Known rows, with every step that occurs
G, M, D, F, S: -7; 10; -9; 8; -6; -28; -11; 1; 4; 8; 7; -29; 14; -23; -18; -4; -13; 15; 0; -13; -12; 7; -11; 8; -32
W, J, F, D, M, G: -2; -33; -24; 24; 4; -42; -2; 5; -2; 16; -3; -20; 15; -8; 21; 3; 5; 18; 14; 16; -21; 23; -5; 4; 2
H, S, F, G: -5; -17; -8; 3; -20; -21; -4; 23; 5; 7; 2; 6; 18; 7; -6; 13; 17; 3; 3; 17; 1; 4; -4; -2; 2
G, M, D, F, J: 4; 8; 5; 7; -5; -34; -9; 3; 2; 6; 6; -24; 29; -10; -6; -6; -20; 11; 7; -17; -12; 4; -3; 5; -25
J, W, K: 10; 1; 1; -1; 4; -11; 0; -37; 5; -17; -7; 0; -15; -1; -5; -9; 5; -3; 17; -4; 9; 3; -12; -6; 15
M, D, H, S, F: -9; 6; -10; 3; -23; -19; -8; 11; 2; 13; 6; 2; -6; -1; -9; 14; 10; 9; 0; 12; -1; 15; 7; 3; -14
D, F, S: -6; 3; 5; 9; -8; 3; -4; 1; 8; 2; 2; -15; 0; -18; -10; 0; -1; 8; 3; -3; 1; 3; -11; 5; 0
G, F, D: -2; -7; -8; 9; -2; -12; -7; 4; -3; 4; 3; -18; 10; -16; -10; 2; -6; 9; 4; -4; -15; 9; -5; -3; -16
F, S, H: -14; 5; 1; 8; -15; 14; -3; 4; 13; 3; 0; 7; -9; -8; -6; 4; 9; 7; 6; -3; 2; 8; -16; -3; 5
W, J, F: -1; -31; -2; 14; 2; 0; 5; -1; 5; 8; -8; 1; -1; -7; 30; 2; 16; -2; 8; 19; -19; 5; -6; 1; 18
K, W, J, F: -3; -41; -7; 14; 5; -8; 4; -11; 6; 3; -11; 4; -1; -11; 44; 8; 21; -6; 10; 27; -11; 3; 3; 1; 25
H, S, F, J, W: -1; -3; 20; 2; -20; -5; -2; 4; 11; -6; -4; 9; 10; 9; 8; 2; 11; 1; 20; 15; 4; 1; -19; -4; 22
S, F, G, M, D: -3; -15; -22; 2; -7; -48; -6; 15; 3; 17; 6; -14; 27; -2; -12; 0; -4; 8; 2; 2; -17; 11; -5; 6; -30
H, S, F, D, M, G: -8; -8; -21; 8; -15; -49; -12; 20; -5; 12; 6; -7; 24; 10; -12; 12; 8; 22; 6; 12; 0; 23; 2; 1; -12
W, K: 9; -4; -2; -4; 2; -6; -1; -25; 1; -6; -4; 3; -12; -1; -6; -2; 6; -4; 6; -8; 9; 4; 0; -5; 8
H, S, F, D: -8; -15; -11; 2; -19; -13; -6; 18; -1; 7; 2; 4; 2; 3; -6; 13; 14; 7; 3; 17; 0; 17; -3; -2; -1
K, W, J: 1; -21; -7; 6; 6; -11; 2; -12; 1; -3; -8; 8; -2; -5; 42; 7; 11; -5; 9; 16; 2; 0; 9; 1; 21
S, F, D, M: -3; -12; -10; 4; -6; -26; -3; 13; -2; 12; 3; -6; 4; 3; -5; 3; 2; 12; 11; 10; -4; 28; -1; 3; -6
M, D, F, S: -7; 4; -9; 9; -8; -12; -8; 0; 9; 6; 5; -27; 3; -23; -15; 0; -9; 11; -1; -9; -1; 10; -9; 5; -14
H, S: -4; 4; -1; 2; -10; -3; -6; 8; -2; -4; 0; 7; 5; 5; -2; 8; 9; 2; -2; 6; 5; -2; 2; -3; 1
K, W, J, F, S, H: -17; -36; -6; 22; -10; 5; 0; -6; 20; 5; -11; 11; -9; -19; 39; 12; 30; 2; 16; 24; -8; 10; -13; -3; 30
W, J, F, G, M, D: -2; -36; -27; 20; 2; -45; -2; 8; 4; 18; -2; -20; 24; -14; 19; -1; 2; 6; 8; 12; -33; 10; -10; 5; -16
G, M, D, H, S, F: -9; 12; -10; 2; -21; -34; -11; 12; -2; 15; 8; 0; 6; 0; -13; 9; 7; 14; 1; 8; -12; 12; 5; 6; -32

Rows
-1; 11; -10; 6; 0; -39; -9; 2; -5; 5; 7; -22; 26; -9; -15; -3; -12; 14; -2; -13; -14; 6; 3; 6; -36 => G, M, D, F
3; -1; -7; 9; -4; -38; -5; 11; -2; 4; 6; -19; 33; -6; -14; -1; -6; 11; 4; -5; -13; -1; -3; 6; -24 => D, F, G, M
6; 9; 7; 2; -22; -40; -10; -26; 8; -1; 0; -2; -4; -1; -8; -2; 4; 9; 28; 1; -1; 14; -14; -1; -6 => G, M, D, H, S, F, J, W, K
17; 3; 21; 5; -4; -14; -2; -34; 11; -17; -5; -11; 0; -7; -2; -10; -3; 0; 27; -11; 10; 3; -15; -5; 21 => D, F, J, W, K
-7; -38; -19; 25; -16; -15; -3; -3; 2; 8; -7; -1; -18; -19; 36; 21; 24; 7; 15; 37; -7; 16; 5; 0; 15 => K, W, J, F, D, H, S
-16; 9; -4; 13; -13; -12; -12; 4; 12; 6; 5; -8; 22; -16; -17; 5; 5; 19; 5; -13; -13; 2; -15; -5; -13 => M, G, F, S, H
-6; 6; -7; 14; -19; -12; -12; 8; -5; 5; 6; -13; 0; -17; -15; 14; 2; 16; 6; 4; -10; 10; 1; -3; -20 => G, F, D, H, S
-8; -17; -11; 17; -21; -4; -6; 9; 1; 11; 2; -10; -16; -14; -6; 14; 14; 11; 6; 21; -9; 16; -4; -2; -6 => J, F, D, H, S
3; 1; 10; 8; -2; -21; -8; 0; 5; 4; 4; -18; 34; -8; -2; -2; -13; 10; 8; -14; -13; -8; -6; -2; -7 => M, G, F, J
3; 8; 10; 12; 1; -37; -10; 2; 2; 5; 6; -21; 43; -3; -2; -2; -15; 16; 14; -14; -13; 1; -3; 0; -10 => D, M, G, F, J
-8; -33; 0; 17; -3; 11; 4; -2; 14; 11; -8; -6; -12; -21; 27; 1; 15; 0; 10; 20; -17; 6; -20; 4; 22 => W, J, F, S
-2; 7; -14; 1; 2; -30; -7; -1; -4; 6; 4; -12; 15; -4; -8; -5; -12; 8; -3; -9; -12; 5; 0; 4; -31 => G, M, D
12; -11; 20; -4; -7; -9; 2; -30; 15; -9; -8; 6; -8; 3; 4; -9; 8; -5; 28; 2; 8; 7; -20; -5; 29 => S, F, J, W, K
1; -6; -20; 11; -5; -37; -7; 10; 3; 7; 6; -29; 23; -13; -15; 3; -11; 9; 0; -6; -4; 10; 1; 2; -21 => M, D, F, G
13; 2; 12; 6; 1; -32; -8; -37; 10; -12; -3; -18; 20; -9; -7; -11; -7; 6; 24; -17; -4; -4; -18; -9; 9 => M, G, F, J, W, K
-14; 17; -9; 13; -16; -25; -12; 7; 9; 7; 7; -15; 17; -17; -21; 1; -3; 21; 5; -16; -11; 14; -12; 3; -30 => G, M, D, F, S, H
-15; -25; -1; 22; -13; 14; 2; 4; 18; 11; -8; 9; -10; -15; 24; 6; 25; 5; 14; 16; -17; 12; -21; -2; 22 => W, J, F, S, H
1; -6; -10; 4; -1; -30; -3; 9; -1; 6; 4; -10; 22; -1; -7; -3; -5; 5; 4; -1; -12; -2; -6; 4; -20 => F, G, M
-17; -15; 1; 15; -16; 16; -2; 5; 18; 8; -2; 3; -7; -13; -4; 5; 20; 7; 8; 8; -10; 10; -22; -4; 9 => J, F, S, H
-16; 17; -4; 17; -10; -28; -14; 6; 9; 7; 7; -12; 31; -10; -18; 4; 3; 25; 11; -13; -12; 11; -12; -3; -16 => D, M, G, F, S, H
-9; 2; -4; 9; -3; -16; -9; -3; 8; 6; 5; -23; 20; -21; -14; 0; -5; 13; 1; -10; -13; -5; -14; 1; -13 => M, G, F, S
-7; -7; -19; 8; -26; -33; -8; 19; 5; 17; 7; -7; 4; -4; -13; 15; 8; 10; 3; 15; -2; 16; 3; 2; -17 => M, D, H, S, F, G
-2; 11; -6; 10; 6; -42; -10; 2; -4; 4; 7; -19; 39; -2; -12; 0; -7; 18; 5; -11; -15; 4; 4; 0; -21 => D, M, G, F
-7; -8; -11; 5; -17; -29; -8; 21; -4; 8; 3; 2; 10; 9; -7; 12; 12; 15; 10; 17; 1; 26; 0; 0; -5 => H, S, F, D, M
-9; -13; -23; 19; -18; -43; -11; 14; 2; 17; 7; -21; 15; -13; -14; 9; 5; 14; 3; 12; -21; 9; -5; 3; -33 => J, F, G, M, D, H, S
4; 0; 19; 6; -4; -1; -4; 0; 6; 0; 2; -10; 21; -10; 3; -1; -8; 2; 11; -10; -12; -5; -8; -3; 0 => G, F, J
2; -13; 18; -3; -11; 2; 3; 6; 10; 8; 0; 6; 6; 4; 9; 0; 2; -2; 11; 5; -2; 4; -8; 1; 14 => S, F, J
